Every row comes from one small tree of marks. Brackets hold a mark, then the marks that hang from it, in the order of their numbers. Every link used is in the known rows. Which tree was each row made from?
Known rows:
[Q_803 [Q_881 Q_788 [Q_796 [Q_901 Q_218 Q_784]]]]: [ 10.0  22.7   0.3 -27.1  -4.8  10.3  17.0  12.0 -12.8 -28.2   8.7  20.1
  -5.1   6.7 -19.1  13.0]
[Q_803 [Q_881 Q_788]]: [-16.8   6.7   2.3  -1.1  -1.7   9.1  65.9  11.2  -1.1  12.4  18.1  17.7
  38.5   2.0 -44.4   1.2]
[Q_198 [Q_901 Q_218 [Q_784 Q_787]]]: [  5.4  -6.8   2.7   8.1   4.9  30.2  -7.6 -14.2   6.3  -8.8 -20.9   3.7
 -18.4  -2.2  11.4 -11.6]
[Q_881 Q_788 [Q_796 [Q_901 [Q_784 Q_432 [Q_787 Q_198]]]]]: [ -0.3  52.5  11.7 -19.2 -11.7 -23.1 -13.3  32.6   3.3 -29.8   8.9  -1.6
   0.4   3.4   9.3   8.2]
[Q_432 [Q_901 Q_218 [Q_784 Q_198]]]: [  6.6 -20.2 -14.1  -0.5   1.0   2.1 -37.4 -29.4  10.1  13.4  -3.3  -3.1
 -14.8   1.6  17.6  -4.5]
[Q_901 Q_784]: [  4.8 -25.1  -3.7  23.6   4.6   4.9   4.5 -34.4  25.8   4.7  14.7  12.1
  15.6   5.0 -24.0   2.1]
[Q_881 Q_788 Q_796]: [ -1.5  27.1   7.8   1.1   7.8 -18.1  42.8   4.6   0.5  -4.1  20.3  31.8
  35.6  19.7 -25.0  -3.8]
[Q_432 [Q_901 Q_784]]: [  7.6 -29.6   3.1  -2.9  -6.0  -6.2   1.7 -44.1  37.1   4.4  24.0  15.8
  12.0  18.1   0.4  -7.1]
[Q_796 Q_901]: [  9.9 -29.3  -6.0  -7.1 -13.2  -3.4  27.5 -31.4  26.0   3.9  33.9  14.2
  30.6  22.2 -29.0  12.4]
[Q_881 Q_788 [Q_796 [Q_901 Q_218 [Q_784 Q_198 Q_787]]]]: [  6.4  47.7   1.1 -18.1  -3.7  -2.9 -16.2  18.9 -35.0 -28.7 -24.4   1.8
 -26.9   0.6   8.8  10.9]
[Q_784 Q_198 Q_432 Q_787 [Q_901 Q_218]]: [ -8.1  11.0   3.2  -3.3  -4.7   3.5   5.3  22.9 -42.8   4.3 -40.5 -27.5
 -20.3 -21.1  13.7   0.8]
[Q_901 Q_218 [Q_784 Q_198]]: [  4.0 -16.3 -20.0  25.8  12.2  12.5 -35.0 -19.2  -1.1  14.0 -12.2  -7.0
 -11.8 -10.9  -6.0   3.2]
[Q_784 Q_432]: [ -4.0 -23.6   6.0  20.4   3.0 -11.4  28.0  -8.7  11.1  18.6  21.2   1.2
  31.8   2.7 -20.3   3.1]
[Q_784 Q_198 Q_432]: [-15.9 -12.0  -4.3  20.5   8.8 -17.8  11.1  10.6  -5.8  26.7   6.8 -10.5
  19.7  -7.5 -11.8  -0.8]
[Q_803 [Q_881 Q_788 [Q_796 [Q_901 Q_784]]]]: [ -1.4  25.6   7.3 -29.2  -6.5  -4.4  39.4  16.5  -3.6 -29.1  22.3  28.2
  10.7  13.1 -27.7   7.5]
[Q_787 [Q_198 Q_901]]: [ -7.5  -9.1 -19.5   0.9   5.5   4.3  -0.7  -2.1  51.7  17.5  30.7  14.5
  31.0  13.4  -5.2 -23.9]
[Q_881 [Q_796 Q_901]]: [ 14.3  -7.1   2.0 -25.4  -8.8 -14.8  33.8 -12.7  22.8 -12.0  38.9  27.7
  32.2  29.7 -20.4   4.8]
[Q_901 Q_218 [Q_784 Q_198 Q_432 Q_787]]: [ -4.6   1.5   1.6  22.1   4.5   8.0 -26.6  11.6 -24.9   6.9 -34.0 -29.1
 -23.0 -26.7  12.1   7.6]

Write each row's tree:
[-15.0   5.6   1.0   5.1   8.7   7.0  -0.6  31.8 -25.4  12.4 -28.6 -18.7
 -15.4 -14.1  23.3 -15.2]
[Q_784 [Q_198 [Q_901 Q_218]] Q_432 Q_787]
[ -6.0   3.9   3.6  13.4  -6.6   0.8 -18.2   7.3  27.2   4.1   3.9 -17.7
  11.8 -14.4   2.0   2.3]
[Q_901 [Q_784 Q_432 [Q_787 Q_198]]]
[  9.0 -22.1 -11.4  19.5  15.4  22.0 -20.3 -26.8  16.6  -0.4  -3.0  11.3
 -14.6   4.5   3.0 -12.8]
[Q_198 [Q_901 Q_218 Q_784]]
[ -4.8  -4.7   9.8   6.6   3.0  14.8  14.3  -9.1  15.2  -9.3  -6.8  12.4
  -4.1   4.1   2.5 -16.8]
[Q_198 [Q_901 [Q_784 Q_787]]]
[ 11.5  -4.5   6.0 -26.2  -5.9   5.1   7.7  16.3  -4.6 -21.5  13.6   1.8
  -6.7  -1.7  -7.5  14.1]
[Q_803 [Q_881 [Q_796 [Q_901 Q_218 [Q_784 Q_432]]]]]
[ 15.5 -16.0   9.7 -12.1 -15.4  16.0  -8.3 -35.1  16.7  -3.9  -6.4   0.5
  -7.6   5.0  17.3   0.4]
[Q_432 [Q_901 Q_218 [Q_784 Q_787]]]
[  4.1  -4.5  -0.6 -11.5  -9.0   9.8 -24.5 -15.6   0.6   4.0 -20.4 -11.0
 -19.4  -4.8  26.5  -3.7]
[Q_432 [Q_901 Q_218 [Q_784 Q_198 Q_787]]]
[-13.2 -16.5   2.0  -5.9  -2.5 -28.7   8.5   1.2   4.5  24.7  16.1  -6.5
  16.0   5.8  12.7  -9.1]
[Q_784 Q_198 [Q_432 Q_901]]
[-16.0  -1.3  15.9 -16.6 -13.1 -20.2  20.7  15.5  -5.8  17.0   0.1 -14.0
  12.2  -1.2  21.2  -7.5]
[Q_784 Q_198 [Q_432 Q_901] Q_787]
[-23.0  -7.1  -5.5  14.4  17.3 -14.9   8.1  23.2  -5.5  20.8   2.9  -2.7
   4.2  -1.7   5.9 -20.7]
[Q_784 [Q_198 Q_901] Q_432]
[ 21.4  21.3  -2.0  -8.1   2.1  -4.2 -11.6 -14.7  -7.6 -28.9   6.4  20.2
 -10.6  16.9  -7.8  13.3]
[Q_881 Q_788 [Q_796 [Q_901 Q_218 Q_784]]]
[  4.9   1.2  -4.0  15.4  -4.7  15.3 -40.4   2.8  18.0   5.4  -9.4 -26.0
  -3.4 -19.9  10.5   8.3]
[Q_901 Q_218 [Q_784 Q_432 [Q_787 Q_198]]]
[ -1.4 -13.9 -11.7  33.1  14.9   0.3 -38.8  -2.1 -14.4  15.3 -16.6 -21.3
 -18.5 -19.3   3.2   6.8]
[Q_901 Q_218 [Q_784 Q_198 Q_432]]
[ -5.1  -4.0   8.2 -14.6 -11.5  -6.2  -0.9  10.3 -15.6  17.1 -14.3 -22.6
  -3.7  -7.4  29.3  -2.3]
[Q_784 Q_198 [Q_432 [Q_901 Q_218]] Q_787]
[  3.5 -20.6  -3.0  27.4  17.9   9.8 -24.8 -10.0   2.9   0.5  -7.3  -2.9
 -20.9  -4.3  12.3  -8.3]
[Q_198 [Q_901 Q_218 [Q_784 Q_432]]]
[  0.4  -6.2 -18.9   1.3   2.7   7.9  -1.9  -7.4 -18.1  11.4 -19.2  -5.5
  -9.0  -5.8  -5.4  -3.1]
[Q_784 Q_198 [Q_901 Q_218]]
[  4.8  25.2   9.0 -20.2  -2.0  -1.3  12.2  28.3 -25.9 -26.7   4.5   5.2
 -12.3  -2.0  -9.5  16.0]
[Q_803 [Q_881 Q_788 [Q_796 [Q_901 Q_218 [Q_784 Q_432]]]]]
[  1.2  49.9   9.9 -11.2  -1.0 -15.1 -21.3  36.1 -48.8 -27.3 -28.2 -12.5
 -33.9  -8.7  18.9  13.8]
[Q_881 Q_788 [Q_796 [Q_901 Q_218 [Q_784 Q_198 Q_432 Q_787]]]]
